Known rows, with every way that one mark hangs from another:
vakifid{gifi{fenupov} kesudut{zemogog}}: [ 13   2   1 -26  18   5 -17   4  -5  16  26  -7  17  24   3  12  20   2
  -3  -2   5  -7 -12  -2  22 -13  12   9   6  13  -7  -6   8  -8 -22]
fimure{pime{fenupov}}: [  9  -6  -1  -5  11   7 -12  -2 -12  -2  18   6  19  11   0 -19   5   9
   5 -12  -3  10   8  10  15   6   8   5  -9  21 -18  15   9   5   9]
zopo{pime{fenupov vudo}}: [  6  -8  -1 -11   2   4 -14   3  -3  21  20  -1  14  14  -2  -8   3  23
   7  -2  -7   3   9   5  15   5   7  15  -6  23 -23  12  19  13   4]
pime{fenupov vudo zetine{nafor}}: [  8   0  -3  -1  12  -2  -3   8  -4  17  10   5  20  10  -5  -1  -5  16
  -8  14   1 -13  18   1  17   0   8  -3 -10  16 -14  12   8  27  -1]
kebip{nafor{zetine}}: [ -7   4   5  -3   9  -7 -17  10   8  -4  22  10  32  10  -3   6   3  -4
  -7   7  10  -3   4   3  20  -6  14  13  -2  21  -4   0  -5  -6  -2]
fenupov{pime}: [  4   1   1  -6   9   1 -12   6 -10  -6  23   2  20  11   6  -6  12   4
   6  -1   8   3  -3   1  16   2   8  10  -8  19 -17  10  10  -6   1]
kebip{nafor}: [ -4  -1   7  -6   8  -5 -20  12   0  -5  20   9  25  15   1  -6  10  -4
  -6  -3  10   1   0   1  19 -12  10  12  -3  22 -12   3   4  -9   1]
fimure{pime{zetine}}: [  2  -3  -1  -3   7  -4  -5   2 -10  -5  18   8  14   6  -2 -13   7   3
  -2  -5   4   9   4   9  15  12  -2 -14  -5  26 -17   7  -1   4   1]
pime{fenupov vudo zetine}: [  1   2  -6  -1   5   1  -8  11   4  19  11   7  11   9  -4   1  -1  22
  -3   8  -2  -7  20   5  16  -3   0   2 -11  15 -17  16   8  28   5]
zemogog{kesudut}: [  4  -4   0 -13   9  -8 -13   6  -4   1  25  -1  17  14   5  -4  11   1
   7   0  -1   5  -1   1  11   2   2  13   1  15 -15   9  12  -4   8]
gifi{fenupov{pime} nuleg}: [  6  -6   5  -9  27   4 -26  11 -13  -2  36  -4  16   5  -1   4  13   7
   8 -11   9 -10   2   7  19   0   3  20  -4  13 -21   4  18  -7   6]
kesudut{zemogog}: [  6   3   2 -15  13 -10 -16   4   1  10  17  -2  17  20  -3  -3  12   2
  -2   5   9  13  -3   5  17  -8   9  -5  -6  17  -6   9   8  -2 -11]
kesudut{fenupov{pime{vudo zetine}} zemogog}: [ 12   6  -7  -4   9  -9  -7  11  -4   3  20  -2  12  14  -3   4   9  14
   4  -2  15   5  17   5  21  -8   3  -2 -10  17 -12  11   0  10 -21]
fenupov{gifi{vakifid} pime}: [  8   3  -1 -19  -2   4 -13  -1  -7   4  19  -2  13  27   3  -7   9  12
  -2  -7  14  -4  -3  14  32   5   3   2  -1   8 -20   0  13 -12 -11]
nuleg{kesudut{fenupov}}: [  8  -1   0 -23   9  -7  -9  13  -4   2  30  -2   8  17   1 -12  17   0
   7 -16  13   5   4  -4  14 -12  10  14   2   4 -10  -2  11  -2  -6]
fenupov{gifi pime{vudo zetine{nafor}}}: [  8   6  -6   3   4  -2  -1   1 -10  14  13   4  14  17  -5   2   0  13
  -6   3   7  -8   8   1  26  13  13 -11  -5  17 -18   0   7   4 -19]
kesudut{fenupov{gifi pime{zetine{nafor}}}}: [ 13   0   0  -5   6  -1   3   9 -12   0  19   2  13  21  -5  -6   2   5
  -5 -11  18  -2  13   0  28   5  14  -5  -5  13 -19  -5   1  -2 -20]
nuleg{kesudut{zemogog} pime{fenupov{gifi}}}: [ 12  11 -10 -15  12  -3 -16  -8  -4  20  10   6   1  21   1   1   6   5
   7 -17  12  17  12   7  30 -10  22  15  -2   3 -16   7  16 -12 -22]
zopo{pime{fenupov zetine{nafor}}}: [ 10  -7   4  -9  12  -1  -4   3  -8   9  15   4  16  10  -5 -10  -5   7
  -5   3   2   0  10   5  18  12   8  -2  -9  25 -18   9   9  10  -3]
zopo{pime{vudo}}: [  3  -8   1 -15  -1  -5 -13   5  -5  17  25  -5  14  14  -2  -7  10  17
   5   2  -1   5  -3   2  13   9   3   6  -1  26 -21   2  17   5   0]
nuleg{kesudut{zemogog} pime}: [  8   9  -7 -18  15 -14 -16  -2  -9   7  17   1   7  13   7   2  17  -4
   9  -6  17  18  -1   1  21 -10  14  11   0   9 -12   5  15 -17 -20]
zopo{pime{fenupov vudo zetine}}: [  3  -4  -4  -6   1   1  -8   6   1  21  16   4   8   8  -5  -4  -1  23
   2   2  -4   0  15   7  16   9  -1   5  -8  24 -22  13  11  21   2]
vakifid{gifi{nuleg}}: [  1   0   3 -19  15   1 -23  10  -4  19  21  -1  22  10   2  -3  10  -2
  -4   6  10  -7  -8   5  21 -13  14  -2   4  10 -18  -4  12  -6   3]
fenupov{gifi}: [  2  -1   3 -13   0  -2  -9   4   0  18  17   1  11  27  -6  -7   7   7
  -6  -7   6   6  -3   3  23   4  14  -3   0  12 -17  -3  12  -4  -5]
zemogog{kesudut{fenupov{gifi pime}}}: [ 12  -2  -5 -10   3   0  -8   6  -9  -2  28  -2  12  23   2  -3   9   6
  11 -20   5   5  10   2  22   4   9  19   2   9 -22   2   9 -12  -7]
gifi{fenupov{pime} vakifid{kesudut}}: [ 14  -5   1 -28  12   7 -18   7 -13 -10  34  -9  14  21  12   8  21  14
   4  -7  11 -20  -9   9  25   1 -11  26   1   8 -14  -1  16  -8 -10]
zopo{pime{fenupov vudo zetine{nafor}}}: [ 10  -6  -2  -6   8  -1  -4   3  -6  18  15   2  15   8  -6  -5  -5  18
  -3   7  -2  -5  14   4  16  11   7  -1  -7  25 -19   9  12  19  -4]
vakifid{kesudut{zemogog}}: [  8   2   1 -23  13  -7 -15   1  -1  13  17  -1  15  27   7   6  22   4
   1   2   8   7 -10   6  17  -6   8   6  -1  17  -4   4   8  -2 -18]
kesudut{fenupov{pime{vudo}} zemogog}: [ 13   4  -5  -9   9  -6 -12   8  -8   4  24  -6  17  19  -1   0  14  13
   8  -6  12   7  11   3  20 -11   9   8  -9  15 -13  11   7   3 -19]
zopo{pime{fenupov{gifi} vudo zetine}}: [  3  -2  -5  -6  -5   3  -6   1   3  31  13   5   3  17 -11  -4  -5  26
  -2  -5  -5   2  17  10  24  14   4  -1  -5  21 -25   7  12  16  -5]
fimure{pime{vudo zetine}}: [  3  -2  -6   0   3  -5  -5   3  -9   5  19   5  13   6  -3  -8   6  13
   0   0   0   4   8   8  14  12  -3 -14  -4  26 -17   9   2  12   0]
zemogog{kesudut{fenupov{pime}}}: [ 11  -4  -3 -10   9  -3 -10  10 -12 -12  31  -3  18  14   8  -4  12   3
  14 -12   6   2   8   0  15   0   3  24  -2  13 -19   9   8  -7   0]
nuleg{kesudut pime{fenupov}}: [  6   4  -7 -14  13   0 -14   2  -9   6  16   7   8   8   9  -3  10   4
  11 -11  10   6   9   0  21  -9  14  28  -4   5 -19   8  18  -6  -3]

Rows:
[  5  -6   0 -24  19  -6 -24  12 -11   3  27  -5   6   4   1  10   9  11
  -4  -1  24 -18   6  17  32  -5 -16  10   2   3 -27  -1  17  -6  -1] => gifi{fenupov nuleg{pime{zetine}} vakifid}
[  7 -10   7 -31  20  -2 -29  13  -5   4  35 -11  14  14  -4   0  12  11
  -3  -3  15 -19  -1  16  24  -8 -11  12   3   2 -17   0  22  -3   7] => gifi{fenupov nuleg vakifid}
[  5   0  -1  -4   8 -12  -2  10  -7  13  15   1  20  10  -3   1   3  10
 -10  18   7 -10   5  -3  15   3   5 -13  -5  20 -12   4   7  17  -8] => pime{vudo zetine{nafor}}
[ 13   4  -2 -13   3  -2  -4  -1 -11   2  13   1  15  22  -1  -3   0   6
 -12   2  19 -12   3  13  34  11   3 -14  -2  10 -16  -3   7  -6 -19] => fenupov{gifi{vakifid} pime{zetine{nafor}}}
[  5   7  -9 -11  -7   0  -7   2  -3  14  15   0   7  20  -1   3   4  22
  -6   1  13 -12   8  15  33   7  -6  -8  -1   9 -20   1   9   3 -14] => fenupov{gifi{vakifid} pime{vudo zetine}}
[  8  -5  -1 -28   4  -5 -18   9  -9  12  22  -7   7  25   1  -3  10  11
  -3 -14  27  -3   7  17  37  -9   4   9   6  -3 -28  -9  16 -11 -12] => kesudut{fenupov{gifi{nuleg{pime} vakifid}}}
[  8   4  -4   2   9  -6  -2   7 -14   1  17   3  22   6   2   2   4  10
  -2  13   9 -10   6  -2  17   8   7  -5  -9  21 -15   7   6   9 -10] => fenupov{pime{vudo zetine{nafor}}}
[  9  -6  -1 -21  18   2 -30  11 -11   3  37 -11  16   9   1   7  12  22
   5  -2  13 -26   3  17  25  -5 -12  18   1   4 -21   5  24  -1   2] => gifi{fenupov{pime{vudo}} nuleg vakifid}
[ 13  -6   4 -39  25  -5 -32   5  -4  11  31 -12  10  23   2  13  20  11
  -2  -3  17 -18  -6  22  28 -11 -10  14   7   1  -8   0  20  -6 -13] => gifi{fenupov nuleg vakifid{kesudut{zemogog}}}
[  9  11  -5 -15  18  -5 -24  -6  -4  15  21   3   6  18  -3   2  11   2
   9 -17  15   7   3  15  29   0  19   4   2   5 -11   3  16 -19 -18] => fenupov{gifi{nuleg{kesudut{zemogog}}} pime}
[ 11   2  -3 -16  10  -3  -9  10 -10  -7  32   0  10  14   5 -10  17   0
  13 -19  14   4   5  -3  17  -8  11  20  -2   7 -12   2  11  -7  -9] => nuleg{kesudut{fenupov{pime}}}
[  4  -3   2 -29   5  -5 -23   4   1  21  18  -4  10  27  -4  -5   7  11
  -8  -4  17  -8  -3  22  32  -2   2  -3   6   0 -19  -4  19  -6  -4] => fenupov{gifi{nuleg vakifid}}
[ 14   6  -6  -9   3  -4 -10   3  -5  15  21  -4  11  29  -6   2  10  17
   4 -14  12   9  13   6  28  -6  15   3  -5  11 -15   4   8  -1 -27] => kesudut{fenupov{gifi pime{vudo}} zemogog}
[  9  -1  -6  -6   8  -6  -5  12  -9 -12  27   1  13  10   5  -2   9   3
  11  -9   8   1  13   2  16   2  -3  15  -3  15 -18   9   2  -1  -2] => zemogog{kesudut{fenupov{pime{zetine}}}}
[ 15   9  -6 -18  10  -6 -11   1  -5   7  24   0   3  27  -3  -5  14   2
   9 -25  16  12   9   4  26  -8  19   8   0   4  -8   0   9 -14 -28] => nuleg{kesudut{fenupov{gifi pime} zemogog}}
[ 10  -6   2 -29  -4  -3  -9  12  -2   8  23  -8   9  35  -4 -11   9  12
  -7 -13  18  -1   5   9  30  -7   3   2   3   1 -18  -8  11  -2 -12] => kesudut{fenupov{gifi{vakifid}}}
[ 11  -3   0   1  18   0  -6  11 -15  -3  30  -3  18   7  -4   7   5  13
  -1   2   5 -17   8  -6  17   6   2   6  -8  20 -17   3  10   8  -7] => gifi{fenupov{pime{vudo zetine{nafor}}}}
[ 14   3   0 -11  13  -5 -12   8  -9  -5  24  -3  17  20   0  -3  14   4
   6 -10  16  12   8   4  21 -10  11   7  -9  15 -11   9   5  -6 -18] => kesudut{fenupov{pime} zemogog}
[ 15   3  -2 -28   9   1 -12   8  -5  16  21  -5  18  28   7   5  22  -1
  -2  -4  13   0  -7   0  23 -20  15   5   5  10  -8  -7   2  -5 -27] => vakifid{gifi kesudut{fenupov zemogog}}
[  1   9 -12  -9   5 -12  -7   5  -7  13  17   6   1   2   6   7  12   9
   6   0  13   1   8  -3  20  -2   3   8   1  10 -20   2  13   2 -11] => nuleg{kesudut pime{vudo zetine}}
[  8  -5  -6  -2   7   6 -12  -1 -10   8  19   4  20  10  -1 -14   4  19
   7  -7  -8   4  12   9  13   6   6   7  -7  21 -19  16  12  15   8] => fimure{pime{fenupov vudo}}
[ 11   4  -5 -16   5   8  -4  12 -11   4  22   3  16  16  12   6  18   2
   1  -5  14 -11  -2  -1  25  -9   9   9   2  13 -16  -7  -3  -2 -19] => vakifid{gifi kesudut{fenupov{pime{zetine}}}}
[  9  -1  -9  -3   5  -6  -6  12  -9  -4  28  -1  13   9   5   3   8  12
  11  -6   5  -4  17   1  16   2  -4  16  -2  15 -20  10   5   6  -2] => zemogog{kesudut{fenupov{pime{vudo zetine}}}}
[  4   1  -4 -24  14   4 -22   4 -14  19  18   1  17  11  17  13  21  -1
   2   4  16  -9 -14   5  26 -10  14  16  10   8 -23  -8  14 -14 -12] => vakifid{gifi{nuleg{pime}} kesudut}
[ 11  -4  -8 -13  -3   8 -13  -7  -8  15  16   0  14  23  -4 -14   1  25
   1 -12  -3  -1  13  19  26   7   1  -1  -1  11 -22   9  14   8  -1] => fimure{pime{fenupov{gifi{vakifid}} vudo}}
[  1   2  -3 -19  20 -10 -24   4 -11  10  23   3   8   4   8   1  16  -2
  10  -7  20   3  -1   6  22  -8  11  18   5   4 -20   0  21 -14  -2] => gifi{nuleg{kesudut pime}}
[  4   4  -1 -25  17  -1 -24   7  -4  19  25   1  16   8   4  -3  13  -6
   1  -1  12  -7  -7   4  20 -16  16   3   9   4 -13  -6  15 -10  -1] => vakifid{gifi{nuleg{kesudut}}}
[  8  -1   0 -21   1   7 -14   3   3  17  12   0  11  30  -3  -9   1  17
  -7  -6   6  -3   8  16  30  -4   5   5  -3   2 -18   6  15   5  -2] => pime{fenupov{gifi{vakifid}}}
[  4   5  -6  -3  -2   3  -9   1  -6  16  19   1  13  22  -1   0   8  18
   3  -6   4   0   2   2  24   7  13   6  -3  15 -22   1  14  -2  -9] => fenupov{gifi pime{vudo}}
[ 11   2  -3 -25  -2   6 -13  -3  -8   6  18  -2  11  32  10   2  16  13
   1  -8  14  -8  -9  16  33   7   2  10   4   6 -16  -3  13 -13 -18] => fenupov{gifi{vakifid{kesudut}} pime}
[ 11   1  -4 -16  10  15 -14   8 -14  11  32  -5  18  16  10  15  21  12
   5  -3   0 -21 -10  -6  20  -6   8  23   5  14 -17  -8  12  -4 -13] => vakifid{gifi{fenupov{pime{vudo}}} kesudut}
[  7   1  -1 -27  16  -1 -21  13  -6  16  28  -2  14  11   1  -7  14  -5
   3 -10  16  -6  -1   2  21 -21  16   7   9   0 -14  -8  13  -7  -5] => vakifid{gifi{nuleg{kesudut{fenupov}}}}
[  8   0  -5 -19   8  -8  -9  10 -14  -1  26   0   5  12   8  -4  17  -1
  11 -18  20   9   5  -6  21 -12  12  23   2   4 -21  -3  14 -12 -12] => nuleg{kesudut{fenupov} pime}
[  7   1  -9 -15  -3   4 -13   0  -6  22   9   0  10  23   4   2   3  26
   0  -2   9  -4  12  11  34  -4   5  16  -1   3 -30   6  21   3  -8] => nuleg{pime{fenupov{gifi{vakifid}} vudo}}
[  4   1  -3 -18   9   2 -18   6   7  23   8   6   4  18  -8  -2  -5  17
 -10  -2  13 -11  18  27  34  -1  -2  -6  -2   1 -18   6  10  11   0] => pime{fenupov{gifi{nuleg vakifid}} zetine}
[ 15   5  -2 -11   7  -3 -10   3  -5   6  21  -2  11  30  -6  -3  11   7
   3 -18  15  13  10   6  30  -6  16   2  -6  11 -14   4   5 -10 -27] => kesudut{fenupov{gifi pime} zemogog}
[ 13   4  -2 -24  14 -13 -13   8  -1   5  26  -3   7  22  -2  -7  17  -2
   7 -15  15  14   5   1  17 -17  12   7   0   5  -3   2  10  -5 -18] => nuleg{kesudut{fenupov zemogog}}
[  2   6  -6   3   4  -2  -7   9  -7   3  18   5  14   4   2   3   8  15
   3   7   7  -6   7   2  17   4   0   1  -9  21 -18  10   5  11  -3] => fenupov{pime{vudo zetine}}
[  0  -1  -1 -13   9  -4 -19   1  -7  21  15   1   8  18   0   1   8   6
  -1  -8  16   5   0  10  30   2  15   5   3   7 -28  -4  18 -13  -6] => fenupov{gifi{nuleg{pime}}}
[  4  -3   3  -4  26   1 -21  14  -9  -2  32   1  11   0  -4   8   9   8
   3  -7  12 -13   8   9  21   3  -3  10  -6  15 -20   5  11  -2   4] => gifi{fenupov{pime{zetine}} nuleg}
[  6  -4   1 -24  19  -9 -22  13  -4   8  30  -1   8  12   0  -7  15   0
   7 -14  17   0   5   7  17 -13  10  14   5   0 -12  -1  16  -3   1] => gifi{nuleg{kesudut{fenupov}}}
[ 10   2  -1 -25  23 -14 -25   8  -1  11  27  -4   8  15  -3  -3  16  -2
   8 -13  19   6   7  11  19 -18  11   7   3   1  -6   3  14  -6 -11] => gifi{nuleg{kesudut{fenupov zemogog}}}
[  5   6  -1 -23  17 -10 -24  -3   3  28  19   1   3  22  -8  -1  10   1
   1 -13  13   8   1  14  25  -5  17  -3   6   2  -9  -1  17 -13 -15] => fenupov{gifi{nuleg{kesudut{zemogog}}}}
[  4  -5   2  -9   5   2  -8   5  -1  11  16   6   8   8  -5  -9  -1  13
   1  -3  -1   5  12   9  18   9   1   3  -9  25 -21  10   8  11   3] => zopo{pime{fenupov zetine}}
[  9   0  -4  -7  -3   3  -6  10  -8  10  25  -4  11  25  -2  -4  10  18
   4 -16   9   0  11   0  25  -1  13  11  -3  10 -23   0  10   2 -13] => kesudut{fenupov{gifi pime{vudo}}}
